Each row comes from the steps of one walk. Every step used is in the known rows, and no mark comes twice. Write the walk behind each row, first mark first.
Known rows
lirad-lanuz-pogokat: [-12.5  -2.1  10.5  -3.1  26.6  33.9  -9.2  23.4  -7.9  -4.2   9.4 -40.7
  -8.1   7.6  41.4 -10.8 -23.8 -13.7  -4.6  14.6   4.9   1.7   6.5 -18.8
 -22.2]
naned-saze-gidof-pogokat: [ 28.7  -9.2  -3.8   9.1 -19.4   2.4  21.7 -24.7  -0.3  10.4 -14.4 -12.7
   6.2 -20.6 -25.6  13.6  -2.2   5.9  42.4 -35.7  22.2   7.0 -21.1 -18.6
  -8.1]
lirad-lanuz-pogokat-naned-gudaf: [-26.5 -31.2 -29.4 -16.4  45.7  -5.0 -19.6  54.5  -1.4  -0.7 -20.8   0.1
 -20.4   7.3   3.1  -9.5 -14.5   1.9  23.6  10.7 -21.0   8.2 -29.7  28.1
  -3.5]
fube-gidof-saze-naned-pogokat: [ 14.1   1.3  30.4 -29.2  -7.0 -17.4  16.1 -12.7   4.9  -4.7 -20.5   6.9
 -22.8  -0.1 -36.9 -16.1  -4.4  29.6   7.6  10.1  16.6 -29.7 -10.7 -20.7
  30.4]
lirad-lanuz-pogokat-naned-saze-gidof: [-12.3 -30.2   1.7 -14.7  16.4   5.0  -2.3   6.8 -24.3   4.6  12.1   4.3
   3.6   6.2  -8.5  20.0 -37.7  -5.4  25.7  -9.5  24.3   8.2 -29.8  -0.2
 -24.6]
fube-gidof: [ 16.2  40.2  37.1  -0.2  15.4 -24.2  -0.4 -37.7  -4.6  11.5  24.4  -1.1
  18.4  23.6 -45.3  17.5   2.9  -9.0 -12.4  -5.8 -14.1  14.4   9.7  25.8
  42.3]
gudaf-naned-saze-gidof-lirad: [ 27.3 -10.5   8.3  14.8 -38.9 -21.5  19.8 -36.9  -2.6 -25.7  17.1   9.9
  33.2 -23.1   1.5   2.6 -11.3 -23.5  11.7 -21.3  30.4 -18.4   4.2 -24.7
  -4.1]
tisisa-gidof-saze: [ -7.2  17.3  20.5   9.1 -34.0 -42.0  -9.2 -17.0  -2.2  10.0 -26.7  40.3
  35.9   4.4 -11.6  19.3  20.7   6.9  -4.6   3.7  -1.7   1.6   3.5  10.0
   3.2]
gudaf-naned-pogokat-gidof-saze: [  7.8   5.0   2.6 -13.8 -10.7   4.1  16.4  -9.3   3.9  12.4 -51.2  46.6
 -10.0   6.3  -3.9  -1.4  10.2  37.7  -7.8   5.4  -1.1 -11.7   8.3 -15.2
  20.8]
saze-naned-gudaf: [  8.7 -52.3  -3.0  -6.4  28.5 -44.9   2.6  35.1   5.2 -19.6   9.7  14.3
 -28.7 -10.1 -33.2  -5.5  15.7  21.7  40.2  11.4  -0.6 -35.3 -32.1  10.8
  31.1]
fube-gidof-saze-naned: [ 12.7 -15.2  33.5  -8.5  -1.5 -34.5  12.6 -25.5  -7.2   8.8  -9.1  30.6
 -28.6  -8.2 -44.8   4.7 -10.2  21.9   2.0   6.9   7.7   1.3 -14.3   2.0
   9.4]
pogokat-naned: [ -8.7  16.7 -39.3 -17.1  23.8  -1.4  -9.5  -2.6 -18.5 -10.7 -10.8  31.1
  20.8   9.4 -28.9  12.6  15.3  14.9   1.2   1.8 -26.8  18.2 -10.3  40.9
  -2.2]
gudaf-naned: [ 34.1   0.1  -6.6 -11.8  17.5  13.8  19.3 -17.2  -6.1 -31.0  15.4  22.1
  41.1  -0.4 -20.1  -5.2  22.2  14.1  26.4 -12.4  -1.2  -2.7  -7.2  -3.7
  24.4]
gidof-saze-naned-pogokat-lanuz-lirad: [ -5.3  22.3  19.5 -27.4  16.8  51.0  -5.2  19.4  32.7   7.3  12.5 -40.4
 -34.6   5.2  18.4 -16.1  24.3   8.3  36.5  12.5   3.7  -0.2   9.7 -37.3
   3.2]
naned-saze-gidof-lirad: [ 15.1  -4.5  11.3  22.8 -42.9 -33.6  14.1 -32.8  -5.0 -18.9  17.4   2.1
  23.0 -19.1   4.6   7.4 -11.2 -24.8   2.5 -13.7  28.6 -24.3  10.8 -17.0
  -7.7]
pogokat-gidof-tisisa: [  2.1  17.3 -19.3  24.4 -14.6   3.0  17.1  -5.8   2.9  14.6  24.6  18.5
   2.3  18.6 -17.4   3.8  32.4  28.7 -53.5  -0.7 -11.0   4.5  18.5  38.2
  23.5]
tisisa-gidof-lirad-lanuz-pogokat: [-15.8  12.9  19.4  12.8 -10.1  11.9 -28.6  12.2   3.2  -3.3  10.3 -43.6
   9.1  -4.9  53.6  -4.7 -21.2 -38.9 -35.9  16.2   1.5   4.5  24.2 -25.0
 -28.3]
lirad-lanuz: [ -8.9  13.3  12.5  -4.8  23.8  24.3  -5.4   5.6 -30.7  -0.7  27.5 -28.5
  -7.0  30.0  22.9 -28.3   4.6   2.1  -3.3  17.9  10.0  -0.8   8.9  17.3
  -3.9]
gidof-lirad-lanuz-pogokat-naned-gudaf: [-25.8 -26.5 -32.2  -6.6  23.9  -9.7 -20.1  46.0   3.2  -4.7 -24.9  -4.9
 -21.3  -4.3  19.1 -16.4 -19.3 -14.5   9.7  11.0 -19.6   6.4 -16.6  20.3
 -14.1]
tisisa-gidof-lirad: [  5.6  39.1  12.1  28.9 -48.2 -43.3 -24.3 -26.9   8.1 -15.8  16.6   1.0
  50.2 -12.0   7.8  14.2  24.9 -30.3 -39.0   3.9  -8.9  -8.6  33.0   0.8
   5.9]
tisisa-gidof-lirad-lanuz: [-12.0  32.5  22.5  17.0 -22.7  -2.4 -31.0  -7.7 -17.8   0.1  28.2 -33.9
  14.9  14.0  38.6 -20.0   7.7 -30.0 -41.7  19.3   4.7   3.9  30.6   8.8
 -10.0]
gidof-saze-naned: [  7.5 -30.5   8.8  -7.1  -4.3 -25.3  16.2  -7.8  -9.7 -10.0 -15.4  33.3
 -25.4 -18.3 -24.3  -3.8   3.5  31.6  16.6  11.1  14.4 -17.2 -15.9  -7.8
  -6.3]
saze-gidof-lirad: [ 16.7  13.3  18.0  12.4 -28.2 -31.1  12.0 -36.1  -7.5 -20.8  27.8  -6.5
  13.8  -4.8   0.6   6.2  -2.2 -18.2   2.5  -3.2  28.1  -3.9  16.3  -2.8
 -12.8]
lanuz-lirad: [  3.4  32.1   1.4   3.6  21.5  32.2 -11.8  10.1   6.6  -0.5  17.7 -32.3
  23.9   0.5   4.6   6.3  26.5   5.9  23.7   5.6  -5.9  -1.1  13.1 -21.0
  15.3]
pogokat-lanuz: [  1.0  24.2  12.1 -12.9  20.7  15.7   1.3  -7.6  15.8  -9.1  45.6 -11.6
 -12.4  30.1   8.5  -0.7  38.6 -15.4  16.0   1.6 -12.9   8.1  14.9  22.7
   2.3]
naned-gudaf: [  3.0 -22.2  -6.1   2.8  22.1 -38.9   3.2  27.0   6.4 -13.9   2.3   7.9
   3.3   6.1 -17.9  -5.0  22.4   9.1  38.9   3.0  -7.1 -29.7 -18.1  22.3
  35.2]

Write each row's walk
[-13.7   6.7 -12.2  21.0  -3.8  31.7   7.9  15.0   3.2  24.6  21.8 -11.3
 -17.6  18.8  17.3  -6.7   2.3  15.1 -62.0   7.5  -5.5  15.7  19.9  20.0
  -1.4] | lirad-lanuz-pogokat-gidof-tisisa
[-12.3   4.2   7.5  10.3  -0.2  25.1  -9.7  12.0  -1.6  -9.6   4.7 -48.6
  -8.1  -5.5  60.7 -19.0 -29.8 -31.6 -23.8  15.3   7.5   0.7  22.1 -28.4
 -33.6] | gidof-lirad-lanuz-pogokat
[  1.2 -24.7  13.9   3.0  -4.6  29.1   3.5   5.7  -3.6 -11.9   9.0 -33.5
   3.4 -16.6  49.9 -14.2 -46.0 -31.7   0.2  -4.5  26.6  -1.1   2.2 -46.5
 -33.3] | gudaf-naned-saze-gidof-lirad-lanuz-pogokat
[-12.6 -22.6 -40.9   1.4   4.4   2.1  -7.9  12.4  -1.5  -9.0 -31.3  28.5
  32.9 -23.7  -2.1  20.6 -16.6  -7.4   2.6 -14.7 -22.6 -17.4 -16.2  -9.3
  -7.3] | lanuz-pogokat-naned-saze
[-17.6  -3.9 -16.6   6.0  -7.2   6.1 -16.7  -2.2  -6.2  10.0 -23.7   0.1
  14.5 -17.7  14.3   3.3 -40.5 -31.8 -28.6 -11.1 -17.9   2.7  -1.4  -6.0
 -13.6] | fube-gidof-lirad-lanuz-pogokat-naned-saze
[ -3.8   6.8 -18.9  24.3 -10.5  14.1  13.3   7.8  16.2  14.2  15.2   6.6
  -1.5   7.9  -0.1   9.5  13.0  18.1 -56.0  -1.5 -12.1   7.6  18.0  16.1
   8.5] | lanuz-pogokat-gidof-tisisa
[ -3.4  38.0  34.2   9.5  -5.3   4.9 -10.7 -26.6 -21.0  11.6  27.2 -43.7
 -11.8  20.5  27.0 -30.8 -15.0 -30.8 -39.7  13.1   5.2  15.5  32.5  14.7
  -1.0] | fube-gidof-lirad-lanuz
[ -0.8 -57.1  -0.2  -2.3  17.3 -49.4   2.7  34.0   6.8   7.0 -25.5  41.7
 -53.8  -9.0 -25.5   1.8  10.3  34.2  23.6  15.9  -3.1 -26.1 -26.5  10.4
  23.2] | pogokat-gidof-saze-naned-gudaf
[  4.9  25.2  34.5   1.4 -14.1 -31.3  16.7 -40.9  -6.0  22.9 -27.8  27.7
   3.9  12.4 -26.4   5.9  -7.5   4.6  -2.0  -4.7  -2.0  15.9   4.9  18.7
  14.5] | fube-gidof-saze
[ -9.0  -3.1  22.8   3.0   2.0  20.4  -4.3   7.5  -7.1  -5.2  17.3 -48.7
 -13.3  -0.2  49.3 -10.3 -40.2 -30.8  -8.8  11.9  24.2   9.8  12.7 -27.7
 -40.1] | saze-gidof-lirad-lanuz-pogokat
[ -5.9 -21.0 -22.1   9.6 -22.7   0.7  28.9  -3.4  -3.3   2.1  21.4  15.6
  22.8  -0.7 -27.3   8.3 -17.3  10.7  -3.2 -25.1  20.6   9.6 -23.6  22.4
 -15.0] | lanuz-pogokat-naned-saze-gidof-tisisa
[-27.2   3.8 -29.3 -20.9  38.0  32.9 -20.9  24.7 -17.3  -0.1 -14.4  -5.9
  -4.7   9.7  12.8   1.3 -22.2  -3.2 -10.0  11.2 -20.0  31.1  -9.7  17.2
 -33.4] | lirad-lanuz-pogokat-naned
[ 19.2  33.4  -3.2  13.2 -24.7  -7.3 -17.1 -19.1  13.0  13.5 -15.8 -12.3
  32.9 -13.4 -23.4  20.8  33.9  -0.4  -0.6 -17.7 -16.8  23.8   1.6  -0.3
   8.2] | tisisa-gidof-pogokat
[  2.7  31.5  14.3 -29.6  15.1  25.1   5.9  -0.1  25.4 -15.1  32.7 -24.8
 -15.7  32.8  10.0 -16.7  36.8  -5.4  19.1   6.5  -3.8 -15.7  15.6   3.6
  18.1] | naned-pogokat-lanuz
[ -4.8  12.8   5.8  -7.3 -15.0  -7.4  10.6  -4.5   3.0  19.2 -52.0  37.5
 -18.6  10.8   0.5   3.9  12.1  33.6 -17.1  13.4  -2.2 -17.2  14.4  -7.9
  17.2] | naned-pogokat-gidof-saze
[ -1.9 -50.0  12.8  -1.3   1.6 -66.1  -7.9  29.8   9.7  -1.8 -15.1  36.2
 -19.6 -13.1 -32.7   3.0  13.7  21.5  33.1  11.6   1.0 -26.3 -34.6  12.2
  22.9] | tisisa-gidof-saze-naned-gudaf
[  1.6 -11.7  -8.9  12.0 -32.7 -20.6   2.8 -19.1  -1.2 -15.7  -3.4   5.0
  19.4 -26.7   8.3  16.4 -32.2 -30.2  -2.8 -13.9  15.0  -3.8   1.4 -19.7
 -29.0] | lanuz-pogokat-naned-saze-gidof-lirad
[  0.4 -12.6 -22.3  10.1 -26.3  -8.3  31.2 -13.9 -12.8   1.6  28.9  25.4
  25.1   8.7 -41.1   2.9  -1.7  18.9  -1.2 -24.4  21.9   5.6 -22.9  40.5
  -2.4] | pogokat-naned-saze-gidof-tisisa
[  1.8  -6.8 -53.6   5.1 -10.8   7.2  -0.4  -7.0  -5.4   3.9 -48.1  23.7
  25.0 -29.5 -19.4   9.9   3.5   6.7  10.8 -29.7 -22.2  -1.7 -19.3   3.0
  -4.6] | gidof-pogokat-naned-saze
[ 17.1  45.1  25.3  19.8 -27.6 -33.6   0.4 -50.6   3.9  -1.9  15.2 -11.5
  19.6  -2.4  -7.9   1.1  -2.6 -34.4 -37.4  -4.2  -8.7   4.8  35.0   8.6
  19.0] | fube-gidof-lirad
[ -3.5  40.6  12.5  -7.3  31.5  52.1 -14.9  12.2  26.3   7.5  43.4 -46.3
  -5.4  16.2  21.7   2.8  36.9 -13.1  29.3   4.4 -12.8  16.9  21.7 -11.4
   5.0] | pogokat-lanuz-lirad
[-20.2  -4.2  10.4   4.9   1.7  11.6  -2.1  10.1  -4.1  32.6 -44.2  18.9
 -36.7   9.0  34.6   6.8 -16.8  11.8 -26.4  17.5  -3.3  12.7  15.6 -11.6
 -20.0] | lirad-lanuz-pogokat-gidof-saze
[ -1.7   0.6 -43.4   8.8 -21.4  -7.1 -18.8  -5.5  -0.9  11.1 -41.6  28.0
  43.0 -28.1 -25.4  23.1  11.3  -1.1  -2.1 -29.9 -28.0   4.5 -18.8   5.1
   2.0] | tisisa-gidof-pogokat-naned-saze
[  9.5  38.6  11.3 -29.6  30.7  72.8  -6.0  15.0  35.3  -4.8  31.7 -49.4
   1.5  14.7  18.5 -16.3  35.3  -1.7  41.0  -0.2  -4.5   5.8  15.1 -34.4
  21.9] | gudaf-naned-pogokat-lanuz-lirad
[ -9.9 -17.3  17.6  10.7  -9.7  17.6  -3.1   8.5  -5.3  -4.1   8.8 -41.8
  -5.7 -11.2  53.1  -9.4 -46.6 -34.7  -8.0   1.5  26.6  -6.5   9.2 -39.0
 -37.6] | naned-saze-gidof-lirad-lanuz-pogokat
[-13.4 -65.6   7.5  -4.3  27.6 -23.7  -6.3  52.5   5.9  16.0 -26.5  14.6
 -72.5  -7.3   5.5  -9.7 -16.8  22.2  14.4  23.6   1.9 -15.6 -26.0  -4.3
   2.8] | lirad-lanuz-pogokat-gidof-saze-naned-gudaf
[ -8.4 -37.1  14.8  -6.9  12.9   2.7  -1.7  17.1  -8.3  17.4 -20.6  18.5
 -65.7  -9.8   7.9   1.6 -17.7  26.1 -19.7  25.5   7.2  -0.4  -5.0 -21.5
 -19.2] | lirad-lanuz-pogokat-gidof-saze-naned
[  7.4  12.0 -36.7 -19.2  12.7  11.9   1.5 -15.6 -13.9  10.3 -24.8  10.3
  -2.5  -1.3 -43.5  19.5  -0.1  16.9  27.3 -21.1  -7.3  52.6 -26.4  29.1
 -24.7] | saze-gidof-pogokat-naned
[-17.0 -31.3 -37.2 -13.3  38.2 -20.9 -13.0  47.8  10.2  -8.1 -27.9  17.3
  -4.5  -3.9 -15.8   7.1  -5.1   4.1  30.8   3.4 -27.1  -0.4 -31.0  25.3
   4.3] | lanuz-pogokat-naned-gudaf
[ 26.8 -25.4 -15.8   5.3  -4.6   3.1  17.4 -12.7  -3.8 -24.9  -2.2  32.7
  55.4 -22.4 -11.7   0.1  10.4   2.9  24.2 -27.0   0.0 -36.5 -14.2 -23.9
  29.5] | gudaf-naned-saze
[  2.2  22.2   7.9  -3.3  -3.9  36.8 -10.2  -2.1 -11.7   0.6   7.1 -27.3
 -20.2  13.9  45.0 -37.5   0.2  -5.3 -42.7  19.2   6.6  -5.4  33.9 -14.7
   6.6] | gudaf-naned-pogokat-gidof-lirad-lanuz
[ 15.0  15.1 -20.3   3.2 -16.1  23.5  26.5  -2.4  11.3   3.2  15.2  15.9
   9.2  16.8 -20.2 -13.0  31.3  39.2 -43.8  -5.9  -2.1  -7.0  12.5  15.1
  40.2] | gudaf-naned-pogokat-gidof-tisisa
[ 13.3  30.0  -3.2  -7.5   5.8  34.4   7.6 -14.4  27.0   7.8  13.8 -32.3
 -27.5   9.3   8.1  -6.0  35.6 -13.1  24.7 -15.7 -15.1  30.3  11.2   9.3
 -11.7] | gidof-pogokat-lanuz
[ -1.6 -29.8  -4.8 -11.5   8.6 -11.2   4.4  -1.2 -12.3  -4.6   3.8  22.7
  19.9  -4.3 -27.3  36.8 -28.6  -3.7  29.9 -18.8  16.4   1.4 -30.6  -3.1
 -14.5] | lanuz-pogokat-naned-saze-gidof
